What can hang from each mark:
j962: j481
j719: j85 j735
j177: j763 j995
j735: j719 j995
j481: j113 j177 j698 j735 j962
j698: j481
j318: j113 j698 j993
j996: j962
j763: j85 j418 j735
j418: j745 j873
j85: j763
j873: j177
j293: j996
j745: j85

Known rows, with every way that one mark hangs from another:
j177(j763(j85 j418(j873) j735)): [ -4   4  -6 -25  -7  10  12 -31  -4  -9   1  25   6 -23   5  14  -5  -6
 -22   3  -9  -1  10  -6 -37  28 -17   0 -17 -34   1 -20  27  18  18  17
 -13  -4 -49 -22  13]
j318(j113 j698(j481) j993): [-11  -1 -14 -46  32  10  12  37  -1 -19 -42  42  29 -27 -22  43 -21 -16
 -23  -1  47 -19 -19  -2  51  -2  29  -6 -44 -26  21   0  39  -9 -21 -16
  -7  -6 -37   0  14]
j996(j962(j481(j113 j177(j763) j735))): [-22  -4  -2  -4  -4   9 -17 -28   0 -17 -26  22  44 -25 -14  16  -9  -5
 -19  10  13  -6 -18 -23  10   7  38  -3 -11 -28 -15   5  -4  20  21  -6
   5  -6 -33 -25  -3]
j318(j993): [-28  -1 -12 -15   5  28  24   7 -11 -17 -25  31  21 -13  22  35  -5   4
 -19   8  21  10 -16 -12  15   9  25  -5 -27  -6   6  13  39   1  -1   5
 -12 -10 -32  11  21]
j318(j113 j698(j481(j177 j735)) j993): [ -2  -2  -9 -42  34   4  -6  35 -11 -21 -54  41  27 -31 -20  54 -25 -11
 -21   4  44 -32 -29  -5  58   3  20 -18 -44 -37   9 -21  33 -17  -7 -11
  18 -11 -34 -22  27]
j481(j177(j763(j85)) j735 j962): [-19  -2  -1 -21  -6  20  -5 -37  -7 -12 -18  26  32 -23   9  18  -6   2
 -19  20   3   4 -32  -1 -14  17  10   2 -27 -44   0 -16  21  10  45  21
  -6  -9 -55 -20  24]
j85(j763(j418 j735(j719 j995))): [ 14  18  12 -38   6  24  14 -15 -10 -13  -4   9  15 -14  16  46  -6   6
 -12  -1 -12 -18  -8  -3 -38  22 -26 -14 -30 -30 -18 -36  38   7  27  40
 -27 -25 -19 -49  30]
j996(j962(j481)): [-38   4  -5   5 -18  16  21 -28   7 -13 -17  15  39 -18   4   8   1   4
  -8   6  16  10 -14 -14  11   5  30  -2 -10  -4   4  27  11  16  -3 -11
 -20   1 -28  -8  -8]
j996(j962(j481(j113 j698 j735(j995)))): [  0   9  -9   1   4  10 -21  -8   2 -34 -16   9  62 -34 -38  16 -12  -2
  -5   5   8 -22 -10  -8  23  -2  49  -8 -12 -10 -24  12   5  18   0 -12
   4 -11   0 -35   7]
j481(j735): [-21   3   1  -4  -1  15  -1 -10 -14 -24 -16  27  32 -27   1  28 -10   9
  -3  12   5  -4 -21   2  15  13  17 -12 -28 -13  -7   7  40   6  10   2
  13 -12 -28   3  21]
j293(j996(j962(j481(j113 j735)))): [-14  10   6   8  -9   6   8 -25   7 -26 -37   4  47 -32 -26  10  -3  -9
   7  -3  18   2  -6 -22  33   6  38  -5  -1 -22 -28  31  -2  23  11 -22
   3  -3 -23  -6  -6]
j293(j996(j962)): [-23  -2  -8  -2 -13  11  27 -28  12 -23 -36  -1  34 -31   8  -2  -2  -6
  13   7  19  22 -17 -17  20   9  29   4  -8 -18 -10  31  14  18  13  -4
 -19  -4 -41  11  -1]
j481(j177 j735(j995) j962): [-12   0 -15 -17  -1  22 -26 -14  -9 -19 -16  14  39 -26  14  22 -12  13
 -16  31   5  -5 -32  12   8   4  25 -20 -31 -22   5 -13  36   2  27  13
 -14 -31 -29 -35  36]
j735(j719(j85(j763))): [-19   4  15 -26   8  26  25 -20  -7  -7   1  15  23 -20  -1  29  -2   4
 -13   2  -1  15 -24 -12 -25   7 -21  13 -37 -18 -23 -12  40   0  22  41
 -18  -5 -37 -14  15]
j177(j763(j85) j995): [-34  -3 -15 -36   0  21 -17 -35 -12 -10  -6  29  18 -22   5  13  -7   8
  -8  11  -2   1 -19   5 -25  18   4  11 -23 -29   2  -2  37  20  29  18
 -11  -2 -42  -8  18]
j698(j481(j177)): [-17  -6 -17 -18  -1  22 -21  -8  -2  -9 -23  37  34 -25  -1  13  -7   3
 -14  20  28 -14 -36  -7  27  -4  21 -10 -24 -21   6  -3  30  -5   9   6
   3  -5 -41 -18  13]
j698(j481(j177 j735)): [ -8  -1  -6 -15   2  18 -24 -10 -13 -16 -28  37  36 -32  -6  22 -10   7
  -6  16  22 -25 -34  -6  31   5  14 -19 -26 -30  -5 -11  30  -4  21   2
  25  -8 -36 -22  21]
j719(j85 j735(j995)): [-19   8 -14 -19  -4  28 -13 -26 -15 -10  -4  14  14 -23  -3  20  -2  12
  -6  24   2  -1 -10   4 -11  -1   1 -11 -39   7  -2 -11  21   8  15  25
 -27 -20 -11 -20  22]
j85(j763): [-23   1  -6 -19  -2  29  12 -10  -4 -15  -7  22  32 -19   8  25  -7   1
 -14  11   4  10 -24  -6  -8   2   9   3 -27 -13  -8   4  44   5   4  18
 -23  -8 -34  -5  20]
j745(j85(j763(j418(j873) j735(j719)))): [ 19   9   6 -32  13   9  30 -20   0 -11  12  21   6 -22  -2  32  -4  -3
 -18 -15 -16  10   9  -9 -38  23 -36   5 -18 -23 -18 -27  30   3  11  34
 -22  -8 -33 -31   9]
j745(j85(j763(j735))): [  0   4  -1 -26   2  27  17 -31 -13 -19  -7  31  15 -15   7  35   3   6
  -4  -7 -10  16 -10  -7 -21  12 -10   3 -22 -14 -19  -5  16   5   9  28
 -21   2 -20  -8  16]
j996(j962(j481(j113))): [-27   3  -6   4  -9  17   7 -17  13 -14 -14  20  46 -21 -21  10  -1  -7
 -15   6  21   6 -12 -16  22  -3  45   1 -10  -5  -6  33   8  17  -7 -12
 -16  -2 -22  -7 -11]
j962(j481(j113 j698 j735(j719 j995))): [  2  16   5 -13  18   8 -27   4  -7 -30  -4  16  58 -25 -36  33 -15   6
  -7   0   0 -37 -14   3  14  -1  30 -10 -26 -11 -31  -6  22  10   9   3
   9 -18  -2 -38  16]
j962(j481(j177)): [-43  -1 -10   4 -10  21 -10 -19  -3  -4 -15  23  32  -9  11  20  -4  13
 -22  16  10  -4 -28  -6  14  -4  24 -13 -17  -4   4   7  20   0  -4   2
 -13  -6 -29 -21   7]
j873(j177(j763(j85 j418 j735))): [ -2   6   2 -38  -4   8   8 -37   0  -9  -3  22   8 -13   5  25  -8  -5
 -10  11  -9   2   1  -1 -43  29  -6  -5 -14 -34 -10 -23  17  21  27  27
  -9 -11 -52 -10   3]
j735(j719): [-23   2   4 -15   4  13  13 -10  -2 -17  -7  24  31 -17   8  26  -6   8
  -7   7   9   1 -24  -1   4  10  10  -1 -33 -10  -6   7  42   3  14  18
 -10 -11 -38   2  10]
j293(j996(j962(j481(j698 j735(j719))))): [ -8  12  17   3  -1  -8  24 -28   6 -31 -33  -9  54 -37 -17  11  -1  -1
  16 -15  12  -9 -16 -22  26  12  19   5  -6 -24 -35  16  -4  19  23  -9
   7   3 -27 -12  -4]
j698(j481(j735)): [ -8   5  -3 -17   2  16 -11  -8 -13 -22 -21  39  40 -36 -14  21  -9   3
   1   9  20 -20 -23  -2  27   9  15 -14 -26 -27  -5   0  37   4  16  -7
  23  -5 -34  -6  16]
j418(j745 j873): [-26  -6 -25  -4   3   8   5 -12   2  -6  11  24  23 -26   7 -11  -9  -4
 -19  18  11  13   8  -4  -2  -2   6   2 -22  -8   8   9  45  19 -10  -4
 -10 -16 -46   0  11]
j873(j177(j763(j85 j735) j995)): [-17   1 -11 -61   0   9 -24 -46 -11 -13   1  27  12 -20   9  18 -10   9
   2  10 -12   0  -5   8 -41  23  -1   0 -21 -27 -17 -16  22  24  37  23
 -10 -10 -45  -8  13]
j481(j177): [-30  -7 -15  -7  -4  22 -11 -11  -5 -10 -16  24  27 -17  13  18  -8   9
 -16  24  13   2 -34  -3  14   1  21  -9 -27  -9   1   4  34  -4   5  15
  -8 -11 -36 -10  16]
j318(j698(j481) j993): [-13  -1 -20 -36  18  18  15  20  -7 -18 -39  39  29 -22 -10  37 -15  -4
 -17  -1  43 -15 -20  -7  35   0  22 -13 -37 -21  18   2  37  -5  -8 -10
  -4  -4 -38   2  17]
j418(j745): [-28  -2 -11  -2   1  17   8 -17  -3  -4   0  24  24 -17  11   0  -3   0
 -14  18  14  10  -8  -7   3   2   9  -2 -24 -13   5  11  36  19  -3   5
  -6 -12 -38   7  11]
j481(j177(j763(j418)) j962): [-21  -9 -14 -21  -4  19  -5 -20   8   3  -8  15  27 -19  10   9  -8  -7
 -46  27  16   8 -35  -2  -7  12  21   2 -22 -35  24  -8  29  11  20  19
 -30 -14 -62 -17  11]
j763(j735): [-15   2  -2 -16  -7  22   3 -18 -14 -19 -13  27  21 -18  13  27   1  10
  -7   8   3  -3 -16  -1   5  12  11 -12 -28  -8  -6   8  27   8   6  11
  -9  -6 -24   2  20]
j85(j763(j735)): [ -8   5   2 -27  -6  31  12 -20 -14 -17  -9  24  23 -17  15  33   0   4
 -11   3  -3   1 -17  -9 -15  10  -4  -4 -29 -16 -18  -4  31   7  11  21
 -20  -4 -25  -9  26]
j763(j85 j418(j745 j873) j735): [  1   9  -3  -6  -4  11  24 -29  -2   2  11  20  -2 -19   5   2   0  -9
 -19   5  -2   1  23  -8 -29  20 -33  -6 -15 -30   0 -16  29  19   3  18
  -2  -9 -40 -24  16]
j873(j177(j763(j85) j995)): [-31  -4 -18 -54   5   6 -25 -36  -3 -10   4  25  21 -22   3   9 -18   5
  -2  17  -5   9 -12  10 -35  15  12   8 -18 -25  -8  -7  37  22  31  18
 -12 -13 -53  -5   8]
j293(j996(j962(j481(j177 j735(j719))))): [-20   9  16   5  -9  -1  19 -39   4 -18 -43  -4  38 -25   9  18  -2   6
  12  -5  12  -2 -21 -26  19  14   8 -10  -6 -29 -29   3  -5  12  34   0
   4  -7 -35 -27  -2]

Rows:
[  2   7 -16 -32  -5  14   0 -28  -8 -13   3  19   8 -24  12  16 -11   2
 -15   9 -17 -10  15   5 -48  25 -16  -8 -19 -34   3 -33  31  19  21  19
 -23 -18 -38 -44  22] : j177(j763(j85 j418(j873) j735(j995)))
[  2   9  14 -17   1  28  28 -33 -12  11   8   8  -1 -16   1  12   9  -7
 -28   3  -4   8   3 -20 -39  14 -44   1 -24 -33 -12 -24  22  16   9  40
 -12  -4 -30 -26  20] : j719(j85(j763(j418(j745) j735)))
[ -9  -2 -18 -38   2  -3   5 -42   2 -10  19  28  10 -19  14  -8 -12 -10
  -7  15  -8  14  29  -5 -50  14 -14   4 -18 -29 -13 -20  20  35  22  11
  -9 -17 -64  -7   5] : j418(j745 j873(j177(j763(j85 j735))))
[  0   9  11 -23  18  15 -15  -7 -16 -20  -4  18  32 -28 -26  33 -12   8
  -3  10  -2 -12 -12   2  -4   7   4  -8 -41 -19 -28 -16  35   4  28  29
  10 -26 -15 -27  22] : j481(j113 j735(j719(j85) j995))
[ -8  12  -4 -21 -11  30   3 -29 -16 -20 -13  24  16 -14  17  31  -2  16
   7   9 -10 -10  -7   7 -21  15  -4 -18 -28 -18 -10 -14  24   8  20  24
 -15 -12 -14 -30  30] : j763(j85 j735(j995))
[-35  -2 -19 -18   4  21 -50 -12  -4   0  -5  25  31 -16 -18  18  -9  11
 -29  15  13 -15 -26  -1  17 -10  34  -9 -16  -6  -5  11  25   4  -3   2
  -7  -9 -17 -30  11] : j962(j481(j113 j177(j995)))
[  2  17   2 -18  -9  26   9 -25 -12 -11 -11  16   8 -13  11  34  -1  11
  -5   8 -10 -15  -3   5 -28  24 -13 -21 -21 -26  -3 -23  27   7  16  29
 -14 -15 -17 -41  27] : j763(j85 j418 j735(j995))
[ 16  17  13 -32  11  21  20 -23  -9  -2   7   8   8 -10  23  29  -2   1
 -16   0  -8 -15   7  -9 -47  18 -40 -11 -27 -37 -17 -40  34  19  26  40
 -23 -27 -23 -50  28] : j85(j763(j418(j745) j735(j719 j995)))
[ 10   9 -15 -32   1  21   2  -8  -6 -15   7  10  16 -26  11  25 -14  -1
 -22   8 -14  -9   9   0 -37  14 -15 -15 -21 -20  -6 -27  46   8   4  19
 -32 -25 -24 -50  31] : j85(j763(j418(j873) j735(j995)))
[  6  13  14 -20   8  14  16 -30 -13   6   9   5  -2 -14  11  17   5   7
 -14   5  -7  -7   9  -6 -37  18 -41 -13 -31 -29  -9 -35  25  17  23  41
  -8 -23 -23 -40  19] : j763(j418(j745) j735(j719(j85) j995))
[ -1  -1 -21 -39  25  19   0  31   1 -19 -36  42  36 -24 -34  38 -17 -14
 -25  -1  48 -19 -16  -9  45  -6  37  -8 -38 -22   9   7  34  -4 -13 -11
   0  -7 -32   3  15] : j318(j698(j481(j113)) j993)
[-30  -7 -32 -54   9  -2 -29 -31   5 -13  18  25  21 -31  -2  -1 -25   1
  -8  20  -7  12   5  12 -40  12   9  12 -16 -21  -4 -10  45  23  21   8
 -15 -17 -62  -9   5] : j418(j873(j177(j763(j85) j995)))
[-11  11 -11 -30  -1  37  -4 -27 -16 -10   0   9  16 -21  -1  27  -3   7
 -10  18  -5   2 -11  -3 -32  -2 -12  -3 -39  -1 -14 -23  25   8  21  34
 -37 -18 -11 -31  27] : j719(j85(j763) j735(j995))
[ 18   9  -1 -29  22  10 -24   7   1 -33   1  14  61 -36 -36  24 -16  -3
 -16  13   8 -23 -25  10  16   1  37  -1 -38 -22 -22  -3  34  10  24  15
  -4 -26 -18 -24  27] : j481(j113 j698 j735(j719 j995) j962)
[  4  16   2 -11  -4  24  13 -33 -11  -1  -1  15   1 -10  16  16   2   4
  -7  10  -7 -12  12  -1 -35  21 -28 -18 -19 -33  -2 -28  23  20  16  30
  -9 -18 -21 -41  27] : j763(j85 j418(j745) j735(j995))
[ -9  -7 -21 -50  29  13   2  33  11 -10 -44  35  35 -27 -17  37 -19 -19
 -42  13  55 -13 -36   0  54  -8  35  -5 -47 -35  31  -7  31 -14 -10  -8
 -23  -9 -48 -15  18] : j318(j113 j698(j481(j177 j962)) j993)
[ 16  13  -1 -39   9  15  11  -8  -4 -15   9   8  15 -23  14  34 -13   1
 -16   0 -15 -13   8  -1 -44  19 -29 -11 -28 -26 -16 -37  48   7  18  31
 -31 -28 -28 -55  28] : j85(j763(j418(j873) j735(j719 j995)))
[-35   5  -4   8 -19   9  26 -36  12 -17 -33  -3  39 -24   4   1   3  -1
   8  -1  17  16 -11 -20  18   3  30  -1   1 -13  -8  33   1  21   5 -18
 -24   3 -33  -2 -11] : j293(j996(j962(j481)))
[  4  -7 -18 -32  19  13 -61   1  -3 -19  -5  16  51 -41 -42   9 -14  -1
 -32  23  17 -20 -42   7  35  -4  43   3 -29 -22 -14   6  30   5  13  14
   9 -12 -21 -21  32] : j481(j113 j177(j995) j698 j735 j962)
[  1  14  -5 -20   5  30   6 -31  -9  10  12   1   1 -17  -4  11   0  -6
 -25  20  -2   0   7 -11 -46   3 -37  -3 -29 -16  -5 -38  24  20  16  38
 -32 -25 -18 -44  24] : j719(j85(j763(j418(j745))) j735(j995))
[-19  -2 -15   2   5  19 -34   2   5 -13 -10  21  50 -18 -35  13  -8  -2
 -32  15  16 -18 -32  -9  32 -17  46  -1 -17  -2 -14  13   9   0 -18   2
  -3   1 -17 -23   4] : j962(j481(j113 j177 j698))
[ 16  14   5 -21  15  11  17 -32  -8  -3   6  18  -1  -9  14  22   2   9
  -6  -4 -10  -3  15  -1 -32  21 -33 -12 -19 -28  -6 -31  15  17  17  34
 -12 -22 -18 -35  12] : j763(j418(j745(j85)) j735(j719 j995))
[ 11   8   5 -24   2  25  23 -26  -9 -11  -4  23   7 -15   0  36   4   0
 -16  -8 -12  10  -7  -8 -27  21 -20   0 -14 -23 -11 -16  19   3   4  34
 -20  -1 -23 -19  12] : j745(j85(j763(j418 j735)))
[ -4   9  -8 -33  -4  34  -1 -17 -17 -22  -8  18  24 -16  21  35  -7  11
  -3   8 -10  -8 -10   0 -25   8  -2 -13 -30 -16 -17 -17  33   9  16  24
 -30 -17 -14 -32  35] : j85(j763(j735(j995)))
[-15  -4 -10 -44   0   5  -9 -29  -6 -19  -2  27  23 -17  14  19 -11   2
  -6  15  -2   7  -7   1 -21  15  19  -6 -24 -17 -12  -4  21  22  21  10
 -14 -15 -50   9   4] : j873(j177(j763(j735)))
[-20 -16 -32 -44  11  15 -46 -19   0 -11   0  14  42 -33  -4  -6 -10   2
 -38  24  13  -4 -46   6   4   1  35  15 -27 -27   9   0  27  14  21  15
 -24  -4 -46 -13  23] : j481(j177(j763 j995) j698 j962)
[-18  -8 -27  -4  11   5  11 -23   3  -8  16  31  16 -25   0 -10  -7  -3
 -12   9   3  27  15  -3  -7  -1  -1   8 -15  -7   7   8  30  16 -13   3
 -11  -9 -41   3   1] : j418(j745(j85) j873)
[ -4  -2  -5 -36  25  -2 -28  19  -4 -19 -39  36  37 -38 -36  36 -27  -9
 -14  12  34 -35 -35   9  54  -1  20 -17 -44 -37   7 -18  36 -12  -5  -9
  20 -12 -36 -25  17] : j318(j113 j698(j481(j177 j735)))
[ -6  -4 -34 -48   9  -3 -21 -30  -1 -16  23  19  17 -22  24  -8 -20  -3
  -9  24  -9   5  31   6 -47   6   4 -10 -20 -19  -7 -24  30  37  15   1
 -23 -36 -51 -18  11] : j418(j745 j873(j177(j763(j735(j995)))))
[-20 -15 -34 -66  14   7 -47 -14   1  -4 -17  28  38 -36 -16   4 -18  -2
 -33  17  34 -18 -42  11  15  -3  24   1 -38 -45  30 -11  33   8  22   0
 -23  -7 -58 -21  18] : j318(j698(j481(j177(j763 j995) j962)))
[-24  -3 -12 -35  29   9  22  35  -2 -19 -36  29  22 -20  -7  48 -22 -11
 -27   3  33  -2 -17   3  38   3  30  -4 -46 -14  20   8  44  -7 -28  -7
 -18 -11 -33   8  19] : j318(j113 j698 j993)
[-21 -16 -43 -52  26 -11 -30 -37   6  -5  33  29  12 -29   0 -22 -20  -3
 -12  15  -5  30  23   7 -39   5   3  18  -9 -17   2  -8  32  32   8   1
 -15 -21 -60   3  -8] : j418(j745(j85) j873(j177(j763 j995)))
[  6   9   0 -28  15   8 -10  -5  -4 -31  -3   8  55 -35 -11  22 -13   7
  -9  12   3 -19 -28  13   8   9  21  -5 -37 -22 -11 -10  37   9  28  16
  -7 -23 -24 -24  31] : j481(j698 j735(j719 j995) j962)
[-19  -5 -12 -32   6   0  -5 -16   8  -6   3  17  25 -19   1  13 -19  -8
 -21  21   4   9 -10   3 -21  17  22   0 -14 -22   5  -7  38  19  11  11
 -15 -21 -62   3  -6] : j873(j177(j763(j418)))
[-25   2  -9   6  -9  11  12 -19  11 -21 -14   9  52 -27 -15   1   1   0
 -10   2  17   0 -22 -14  22  -1  38   6  -9  -2  -5  27   4  14 -11  -8
 -14   9 -21 -10  -6] : j996(j962(j481(j698)))
[  6  11   1 -28   7   7   8 -16  -8  -7  11   5   4 -28   1  22  -6   8
 -17   5 -12  -7   9   3 -33  18 -30 -13 -32 -18  -7 -32  36   4  16  33
 -17 -23 -26 -45  19] : j763(j418(j873) j735(j719(j85) j995))
[ -5  -1 -19 -27  14   1  10 -11  18   2  28   8  19 -23  -3  -4 -20 -21
 -28  20   3  19  17  -7 -37   4 -10   4 -10 -21  -6 -16  52  20  -6  13
 -19 -29 -60 -18   4] : j85(j763(j418(j745 j873(j177))))
[-15   8   3  11  -8   0  13 -27   4 -32 -37  -8  54 -38 -19   2  -2  -3
  13  -8  12  -4 -16 -21  32   6  31   1   1 -18 -26  25  -6  21   8 -20
   5   7 -22  -7  -1] : j293(j996(j962(j481(j698 j735))))
[-13  -1  -8 -14  11  24  23 -29  -3  -5   6  28  18 -13   5   7  -1  -3
 -10   3  -1  28  -2 -11 -23   2 -12  13 -16 -18  -8  -3  25  16   0  23
 -19  -5 -33  -4   8] : j418(j745(j85(j763)))
[ -5   3  -2 -52   5  -6   9 -35   3 -20  11  28  17 -20  11  20 -15  -1
   0   4 -11   6  12   1 -49  23 -13   3 -25 -26 -24 -26  26  21  37  23
 -14 -16 -63 -11   3] : j418(j873(j177(j763(j85 j735(j719)))))
[-22 -14 -19 -20   7  20 -30  -9  -1 -12 -13  32  33 -18  -7  14 -15  -5
 -30  24  15  -1 -30  -9   6  -1  38   3 -26 -22  -6   2  26  10  12  14
 -10 -12 -43  -7  10] : j481(j113 j177(j763))
[  4  15  16 -26   4  16   9 -22 -13  -5  -2   6   5 -18   5  34   1  13
 -12   5 -10 -10  -6   1 -28  21 -28 -15 -34 -22  -9 -30  29   3  24  41
 -14 -19 -18 -40  21] : j763(j418 j735(j719(j85) j995))
